Each row was made from one walk, in order. Every step used is in the known rows, and no mark comes twice. Write each row's walk.
Known rows
fodizun -> gese -> bezetu: [ -6  33 -18  -7  17  48  32  14  -9  17   4 -31  18  63  11 -20 -10 -15
   6  -8  22  -7  -5  33 -11]
fodizun -> megu -> bezetu -> mebim -> gese: [ 72 -13 -26 -40  13  26 -10  11  14  30  10 -60  16  62 -33 -21   8 -51
  11  13  10 -20 -18  -1 -19]
fodizun -> megu -> bezetu -> mebim -> vukon: [ 26  -5 -21  -4  -1  14  -6   8  -6  35   6 -40  18  69 -33 -13   5 -50
   6  19  27 -27  -2  18 -11]
megu -> bezetu: [ 27  23 -21  -7  -4   8   1  18   5   3  -8 -32  18  60 -23 -15  18 -21
   7   1  12 -27  28  10  -8]
megu -> gese -> vukon: [ 70  33 -22 -29  -8  53  16  17 -13   8 -22 -41  21  36 -27 -23 -28  -4
   7  -1  17  -9  20  21  -9]
mebim -> megu -> fodizun: [ 47  42 -16  -6 -12  57 -11  25  12 -21 -18  13  35  44 -26 -18 -16 -31
   8  12  24 -14  -6  -1  -8]
megu -> bezetu -> fodizun -> gese: [ 57  10 -19  -8   8  56  26   6 -25  42 -27 -29  54  59 -14 -21  24 -23
  10  16  13   5  -5  15 -18]
bezetu -> megu -> gese: [ 53  47 -20 -43   3  64  12  15   7  -4 -31 -42  15  33 -65 -17  11 -10
   4 -11  15   0  21   7 -18]
bezetu -> gese: [ 20  18 -23 -12 -12  39  -4  13  16  -7 -10 -38  29  37  40 -20  13  -9
   3  -6  24  11  -9  12 -20]
megu -> gese -> bezetu -> fodizun: [ 31  18 -17 -33  17  64  15  13   6  31 -37 -38  47  58 -34 -25  22 -14
  14  -7  21   2  40  27 -14]
mebim -> gese -> bezetu -> fodizun: [ 29  21 -24 -47  19  47  26  15  23  18 -31 -58  54  57 -10 -26  14 -14
  15  -2  22   8   4  21 -22]
fodizun -> megu: [ 17  37 -24 -21  -8  37 -14  10  -3   7  16 -33  30  47  -9 -17   0 -43
   1  11  22 -14 -22  10 -10]
mebim -> megu: [ 24  48 -22  -3 -12  25  -7  24   5  -7  -9   7  32  43 -17 -15   3 -18
   5  11  32 -15  -9   3 -11]
megu -> bezetu -> fodizun: [ 52  11 -22 -13  -1  23   6   7   0  22 -36 -33  52  60 -23 -19  39 -21
  11   9  12  -9  25  10 -15]
megu -> fodizun -> gese: [ 40  24 -14 -15  -8  86  20  13 -11   1 -11 -25  36  42   1 -20 -16 -27
   5  13  17   0 -28  15 -11]
mebim -> megu -> bezetu: [ 40  43 -19   7   1  13 -11  25   4   2 -10  10  23  67 -36 -13  10 -29
  10  14  23 -22  17   0  -6]
gese -> megu: [ 13  33 -25 -18   3  23  13  21   6  -4   5 -31  25  38   2 -20   6   3
   5 -23  18 -22  39  15 -11]
fodizun -> megu -> gese: [ 32  33 -19 -31  -1  69 -14  12  -6  27  10 -40  22  47 -42 -22   1 -46
   4  13  22  -7  -2  13  -6]
bezetu -> mebim: [ 32 -19 -28 -21 -21   9   6   5  13   3  -7 -37  28  36   7 -17  17  -5
   5  -1  17 -32  -1   8 -17]
bezetu -> gese -> megu -> fodizun: [ 54  18 -21 -17  11  76  -8  22  28 -16 -14 -29  28  36  38 -24 -11 -16
   8 -28  10  14  32  14 -16]
gese -> bezetu -> fodizun -> megu: [ 29  24 -22 -25  21  48  -6   4   2  25  -7 -32  46  67 -11 -23   6 -46
  13  -4  21   2  -1  22 -13]
bezetu -> mebim -> megu: [ 52   2 -24  -5 -12  12  -5  17  14  -1  -9   5  30  42  -8 -13   8 -12
   7   4  26 -28 -13  -4 -19]

Which walk is each row?
[ 79  41 -20 -31   1  68  -5  14 -23  22  -1 -41  20  43 -34 -26 -41 -38
   6   7  19  -2  -1  19  -7] => fodizun -> megu -> gese -> vukon
[ 12  35 -16 -32  27  68 -10  15   5  32  11 -36   9  68 -36 -23  -7 -49
  10  -6  20 -11  22  24  -3] => fodizun -> megu -> gese -> bezetu
[ 47  21 -20  -4  15  42 -31  10   9  15   8 -36  20  66  10 -20   7 -53
   8   4  14  12  -1   8 -13] => fodizun -> megu -> bezetu -> gese
[ 26  21 -23 -11  14  41   1  20  19  -5   0 -37  27  34  48 -23   3   3
   5 -30  19  10  34  16 -20] => bezetu -> gese -> megu
[ 49  31 -23 -48  14  69  16  29  27 -11  -9 -52  34  35 -13 -25 -19 -14
   9 -13  13  -7  22   6 -15] => mebim -> gese -> megu -> fodizun
[ 31 -14 -20 -31  13  42  10  14  18  24 -11 -40   5  58 -22 -22  14 -12
  12 -20  14 -26  38  24 -13] => megu -> gese -> bezetu -> mebim
[ 18  33 -21 -12  14  56  31  19 -17  21  13 -30  25  41  15 -19  -8   0
   3 -18  18  -8  11  22 -14] => fodizun -> gese -> megu
[ 40  28 -21 -22   3  58   7  24  16 -14  -9 -24  27  36  -3 -23 -13 -13
   6 -19  10 -20  42  12  -9] => gese -> megu -> fodizun
[ 34   5 -22  -4  12   8  -3  18  21   3  -6   7  12  62  -6 -17  -2 -14
  14 -13  25 -27  10  10 -17] => gese -> bezetu -> mebim -> megu
[ 44  24 -24 -28  -4  50  -9   3  -5  23 -10 -33  62  45 -12 -21  15 -42
   8  17  24   3 -25  10 -17] => bezetu -> fodizun -> megu
[ 35  27 -18  -2  27  44  27  20 -20  30   9 -25  17  60   0 -19   2 -12
   9 -17  10 -12  37  20 -10] => fodizun -> gese -> megu -> bezetu
[ 93 -11 -30 -48 -11  22  21  13   7   2 -17 -62  28  31   5 -22 -31   2
   9   2  17 -13 -21   7 -24] => bezetu -> mebim -> gese -> vukon
[ 58  32 -22 -13  -8  50  34  10 -36  13  -8 -32  28  39  19 -20 -42  -5
   4   2  20   1 -26  25 -15] => fodizun -> gese -> vukon
[ 24  54 -17 -22  28  56  35  12  -7  -4 -16 -26   8  54 -19 -17 -15 -14
   9 -26  15   8  -2  21 -21] => fodizun -> gese -> bezetu -> megu
[ 40  15 -21 -20  -7  68  32   3 -25  34 -26 -32  64  41   6 -21  18 -10
   6  15  22  13 -30  19 -21] => bezetu -> fodizun -> gese
[ 59  15 -23 -12  20  25  12  16   3  25 -26 -28  48  57 -18 -20  29 -12
  13 -18   8 -13  62  11 -13] => gese -> megu -> bezetu -> fodizun
[114  50 -18 -29   4  96  34  12 -22 -19 -41 -24  20  27 -25 -22 -67 -20
   8  -9   6  20 -24  11 -20] => bezetu -> megu -> fodizun -> gese -> vukon
[ 19  20 -22 -22  11  32  15   8  10  13 -31 -32  51  58  -2 -21  21 -11
  14 -13  22  -4  22  26 -17] => gese -> bezetu -> fodizun
[ 70  45 -16 -29   2  96  24  12  -8 -16 -30 -26  23  35 -32 -18 -23 -26
   6  -3   9  11 -24   7 -21] => bezetu -> megu -> fodizun -> gese
[102  15 -19  -7   9  52  34   5 -39  37 -38 -30  51  56  -6 -22 -19 -14
  13   9  10  13  -5  22 -17] => megu -> bezetu -> fodizun -> gese -> vukon
[ 21  25 -12 -14  16  82  24  14  -2   4  -9 -23  20  62   0 -22 -27 -31
  11  -4  15  -1  -2  27 -10] => megu -> fodizun -> gese -> bezetu
[ 62  21 -19 -39   3  85  -8   8  -9  43 -17 -40  56  46 -42 -23  17 -44
   9  17  22  11  -7  13 -15] => bezetu -> fodizun -> megu -> gese
